Each row was made from one small tree. Brackets hold a mark, then the marks that hang from it, in alphabetical order. Every link used is in the known rows. Write each row's tree.
Known rows
[R Q Y]: [ 66.4 -19.4   1.4 -12.4  24.2 -42.0  29.8  20.8   9.1 -30.8   0.0  -4.3
 -16.6   2.8  10.0  35.8  -4.1  13.1  15.6 -23.6  17.4]
[P V]: [ 44.5 -20.7  -0.9   4.5 -10.5 -43.5  10.4  41.9  14.5 -38.2   0.2  25.9
   2.7 -19.6  13.4  13.4  14.4  29.4 -17.0 -17.7  27.1]
[C [V H]]: [ 45.0 -23.4   6.4  -8.7 -40.7  -8.3  30.8  32.8  43.0 -35.8 -17.3  29.8
   8.7 -24.3 -24.8  14.9 -27.1  12.2  11.7   2.8  44.9]
[P T [V F H N]]: [ 26.7  17.1 -18.3   6.6 -12.9 -45.7  38.1  61.0  36.6 -23.2 -29.0  -0.3
  27.3  17.4  -0.2 -51.3   4.2   1.3 -31.8   6.2  37.8]
[P T]: [ 32.1 -10.7  -8.4  34.6  -4.9 -32.4  33.6  48.2   8.9 -45.5  13.1   7.8
  -2.8 -18.7   0.4  32.1  21.9  21.5 -17.3  -5.4  31.7]
[R Q [Y [T [V N]]]]: [ 36.7 -14.1   1.0 -27.4   8.0 -46.2  15.5   3.8  18.3  -1.9  -0.9 -12.9
  -7.5   2.0  -5.4   6.3 -22.0  -2.5 -11.3 -17.3  44.5]
[C [V F [H D] N]]: [ 35.1 -13.4  10.4 -12.3 -30.1 -20.5  27.9  57.8  41.6  -7.4 -38.8  17.7
  27.8  -6.3  -7.0 -28.7 -28.5 -10.6  33.9  16.0  60.3]
[Y [T V]]: [ 28.1 -27.6   1.6   4.4 -30.4 -26.7   2.5  16.3   0.6  -8.6  21.0  17.6
  -1.1 -42.3 -19.2  22.1  -0.7  18.2 -24.7 -13.7  58.1]
[Y T]: [ 30.8 -31.3   6.1   3.3 -11.3 -40.5  21.4  32.9  -5.2 -37.6  20.5  15.1
  -3.4 -33.6  -5.4  32.8   9.7  30.5  -5.5   1.8  61.2]
[P [T V]]: [ 28.5  -5.9 -13.1  35.1 -20.5 -16.2  16.3  32.7  13.8 -14.3  11.6   9.7
   1.4 -25.1 -12.6  22.4  12.8   8.9 -37.5 -22.3  27.2]
[T [V F H N]]: [ 32.9   2.1  -0.7  -8.2 -46.8 -13.5  15.9  39.4  25.5  31.0 -19.1   2.6
   8.8 -18.6 -11.0 -60.6 -46.9 -22.3 -21.0  -1.7  49.0]
[R Q]: [ 53.3 -13.2  -2.8   0.6  14.4 -41.9  27.1  28.8  12.5 -38.5  -2.0  10.2
  -9.8 -21.7   7.4  37.2 -12.2   6.0  11.4 -19.4  30.4]
[F [V N]]: [ 42.4 -21.1   0.1   3.0 -21.4 -35.4   1.6  45.5  18.0 -30.4   2.8   7.8
  -4.4 -39.2  -0.6  -5.4 -31.0 -10.1  -2.1  -8.1  38.4]
[R Q [Y [T [V F]]]]: [ 56.3  -9.7   6.2 -24.3   8.0 -36.5  21.9  11.3   2.2   7.0   5.3 -21.8
   0.3  -6.1 -17.5   2.2  -3.1   8.2  -4.7 -16.2  28.0]
[Y [R Q] [T [V H]]]: [ 24.0 -19.2 -10.7 -20.5 -15.6 -20.1  12.1  -5.1  20.1 -27.6 -20.3  29.0
  28.6 -27.6 -46.0   6.1 -25.6  -2.1   8.7 -44.3  87.2]
[T V]: [ 39.0 -20.5   1.0  10.9 -33.8 -13.3   1.2  26.3   9.3  -0.3  10.9  18.7
  -5.1 -41.5  -5.9  14.0 -12.6   8.6 -21.5 -23.6  32.0]
[C V]: [ 45.6 -30.0  18.3  -2.4 -29.0 -21.0  27.3  42.2  31.5 -42.3   2.2  21.4
  -1.8 -41.3 -10.6  35.5 -12.0  26.6   2.6   5.3  34.0]
[P [T [V F N]]]: [ 22.5  10.6  -3.2  19.3 -21.8 -28.2  26.5  54.5  20.1   7.1   2.2 -14.0
   8.6 -20.4  -4.1 -31.5  -6.2  -5.8 -43.0   2.3  28.4]
[C [V F H N]]: [ 38.4  -6.2  16.3 -23.6 -40.6 -20.4  41.2  57.0  49.4 -11.3 -29.7   3.5
  15.0 -18.8 -16.7 -39.7 -46.0  -4.6   5.1  27.9  49.6]
[C [V F N]]: [ 38.8 -13.0  29.2 -21.2 -29.3 -33.5  34.0  63.9  39.3 -18.6  -8.8  -2.6
   6.1 -33.1  -2.2 -17.9 -32.2   9.6  -2.2  28.7  36.4]
[R Q [Y [T V]]]: [ 48.2 -18.1  -2.3 -17.8   9.4 -35.6  14.8  -3.9   7.4  -9.2   7.6  -4.9
  -7.6  -4.8 -14.8  30.7  -1.9  12.1  -5.2 -27.4  34.0]
[H D N]: [ 29.3 -20.5   6.1  19.8  -3.8 -17.9  11.3  27.6  -9.3 -33.7   4.1  28.0
  -8.9 -32.7  26.2  36.8   9.4   0.7  37.5 -19.1  68.0]

Write each row's tree
[ 35.8 -10.3  -3.7  -1.5 -18.4 -29.9  19.6  57.4  14.9   4.7 -27.4  17.6
  17.0   2.3  11.0 -41.0 -20.3 -18.1  27.7   2.2  65.1] | [V F [H D] N]
[ 40.3 -14.2 -13.0  -1.9 -33.9 -22.8   7.0  38.0  28.4 -22.5 -18.6  14.9
   4.6 -24.8 -14.9 -27.0 -45.2 -25.1   6.2  -7.5  52.0] | [F [V H N]]
[ 35.8   8.2   3.4  -1.2 -44.9   9.2  18.0  17.5   9.9  16.5 -10.4   4.6
  -1.3 -37.4 -14.2 -35.6 -30.8 -24.8  -4.5 -12.8  58.5] | [T [V F [H N]]]
[ 39.1  -4.3   1.5 -12.1 -30.5 -30.1  33.6  56.8  20.1   0.7 -18.8   0.9
   5.4 -10.1   2.2 -50.6 -36.1 -12.7   0.5  14.4  53.9] | [V F H N]
[ 47.4 -14.4 -16.5 -21.6  -2.4 -23.7  20.0 -12.0  16.9  -1.6 -12.3   1.6
   3.1   8.9 -30.3  10.2 -16.7  -4.0   2.0 -29.4  46.9] | [R Q [Y [T [V H]]]]
[ 30.1  -5.9  -9.5   1.0 -33.8 -14.2   1.9  39.7  20.5  32.4 -28.5  16.0
  22.9  -5.7  -1.4 -50.7 -28.8 -29.4   8.3 -12.9  58.9] | [T [V F [H D] N]]
[ 39.8  -0.3  22.4 -14.2 -38.1   2.9  43.8  34.9  32.4 -25.8 -20.6   7.4
   5.2 -38.1 -19.6 -12.5 -31.4  -5.4  23.9  14.8  58.9] | [C [V F [H N]]]
[ 21.0  16.7 -17.5  14.3 -34.1 -14.9  32.1  46.9  31.5  16.4 -17.6  -7.0
  18.0  -3.5 -20.0 -52.4 -21.3 -20.1 -35.7  -1.0  43.4] | [P [T [V F H N]]]
[ 33.1  -0.5  -5.6   0.3 -20.2 -18.6  21.3  18.3  20.5 -38.9 -19.6  27.6
   0.8 -15.1   6.6  -5.4  -5.2   1.1   4.0 -20.7  57.7] | [P [V [H N]]]
[ 37.7 -22.9 -19.2   9.7 -21.3 -22.0  -6.8  38.0  22.0 -21.3 -25.1  30.4
  18.8 -12.6  -3.2 -17.2 -26.9 -29.9  34.6 -19.7  62.0] | [F [V [H D] N]]
[ 35.9 -13.2   9.1 -20.0  -5.4 -35.3  15.2  19.5   3.5 -20.4  -2.9   3.1
  27.0 -43.0 -32.3  -2.0 -12.3   9.4   2.7 -30.4  68.5] | [Y [R Q] [T [V F]]]
[ 50.3 -21.3   7.5  -2.0 -30.5  -9.8  24.4  49.6  32.5 -16.8 -32.3  26.9
  27.2 -14.4 -16.9  -4.3  -9.6   2.9  40.2   5.4  49.6] | [C [V F [H D]]]
[ 20.8   0.6 -13.6  19.2   0.9 -58.4  26.2  54.4  32.3 -47.3  -5.4   7.0
  10.1   2.1  16.6  -2.9  20.4  18.3 -39.1  -5.3  31.8] | [P T [V N]]
[ 35.9 -21.7 -20.8  16.6 -33.5  -1.2  -7.7  19.1  12.3   9.5 -17.2  41.6
  14.8 -14.1 -10.1   2.3  -9.8 -11.4  12.9 -36.7  55.2] | [T [V [H D]]]
[ 40.9 -32.6   5.2 -10.3 -20.1 -24.7   7.2  10.0  -1.2  -2.0  20.3   3.7
  -5.0 -20.1 -16.5  20.7   6.2  25.8 -18.2 -17.1  42.7] | [R [Y [T V]]]
[ 32.9  -0.7 -28.7  25.7 -10.0 -33.4  28.7  38.0  31.7 -48.5 -19.6  24.6
  18.3  11.0  -8.8   1.3  24.5  17.0 -25.9 -18.8  33.1] | [P T [V H]]
[ 32.2   1.2  -2.7  10.4 -32.1   8.1   6.0  19.3   1.4  19.9 -20.3  21.7
  11.7 -26.0  -3.2 -24.3 -13.7 -30.2  24.8 -24.1  67.0] | [T [V F [H D N]]]
[ 38.0  -6.8  15.4  -3.7 -27.1   0.8  29.3  34.2  24.8 -21.9 -29.1  21.0
  16.8 -24.7  -8.0  -1.8 -15.1 -11.4  50.2   3.9  68.1] | [C [V F [H D N]]]
[ 24.2  -8.2 -11.3  -4.5 -46.4 -13.1   8.2  25.9  30.5  15.2 -17.4  19.6
   2.4 -16.7  -8.7 -32.3 -44.9 -21.3 -20.9 -14.3  56.1] | [T [V H N]]
[ 40.3  -3.8   8.1 -11.5 -12.4 -55.0  17.5  62.6  23.4 -17.5  -9.8  -0.2
   9.0 -11.9  21.4 -39.1  -5.4  12.7 -21.4   6.9  30.4] | [P [V F N]]
[ 55.6 -25.8   1.9 -18.9  25.1 -51.4  32.7  13.1   1.6 -38.9   7.8  -7.8
  -9.2   1.9  -1.9  41.9   7.3  23.5  15.2 -12.6  40.4] | [R Q [Y T]]
[ 22.0  22.5 -10.1  24.2 -30.6   8.3  34.8  24.0  13.9   1.2  -9.0  -3.5
   7.5 -23.5 -20.5 -27.5  -6.4 -21.1 -16.6 -11.0  50.5] | [P [T [V F [H N]]]]
[ 40.2   4.2   6.8  -1.0 -26.5  -6.0  37.6  34.0   3.8 -12.6 -10.9   3.6
  -5.2 -29.0  -0.9 -23.2 -21.3 -12.8  17.8   1.2  64.3] | [V F [H N]]
[ 25.7 -20.0 -13.4  -0.2 -41.9 -12.0   8.5   9.2   9.9   0.4  -1.4  24.4
   8.7 -26.9 -32.1  -1.7 -14.7   3.3 -18.1 -15.7  70.7] | [Y [T [V H]]]
[ 52.3 -13.0  13.8 -15.2 -40.6  -9.4  38.5  48.3  37.4 -18.5 -22.3  11.5
  17.2 -26.8 -25.8 -14.0 -26.4   8.1  11.1  14.7  38.3] | [C [V F H]]
[ 38.8 -26.2  -8.2 -13.0 -32.2  -9.9  13.1   0.8   5.8   6.9  -1.5  11.4
   4.4  -3.6 -30.4  -1.6  -5.4  10.9 -11.1 -18.7  55.2] | [R [Y [T [V H]]]]
[ 46.7  -3.9  -3.9  -1.1 -45.0  -3.3  15.2  32.1  13.9  22.0 -12.1  10.7
  10.2 -27.2 -20.8 -36.3 -27.3  -9.9 -14.8 -12.8  37.4] | [T [V F H]]
[ 40.7 -16.7 -12.3  17.6 -20.4   0.0  -2.4  15.1   4.4 -34.3 -18.5  34.0
   6.6 -32.7  -5.1   9.0 -12.5 -30.0  50.9 -31.7  72.4] | [F [V [H D N]]]
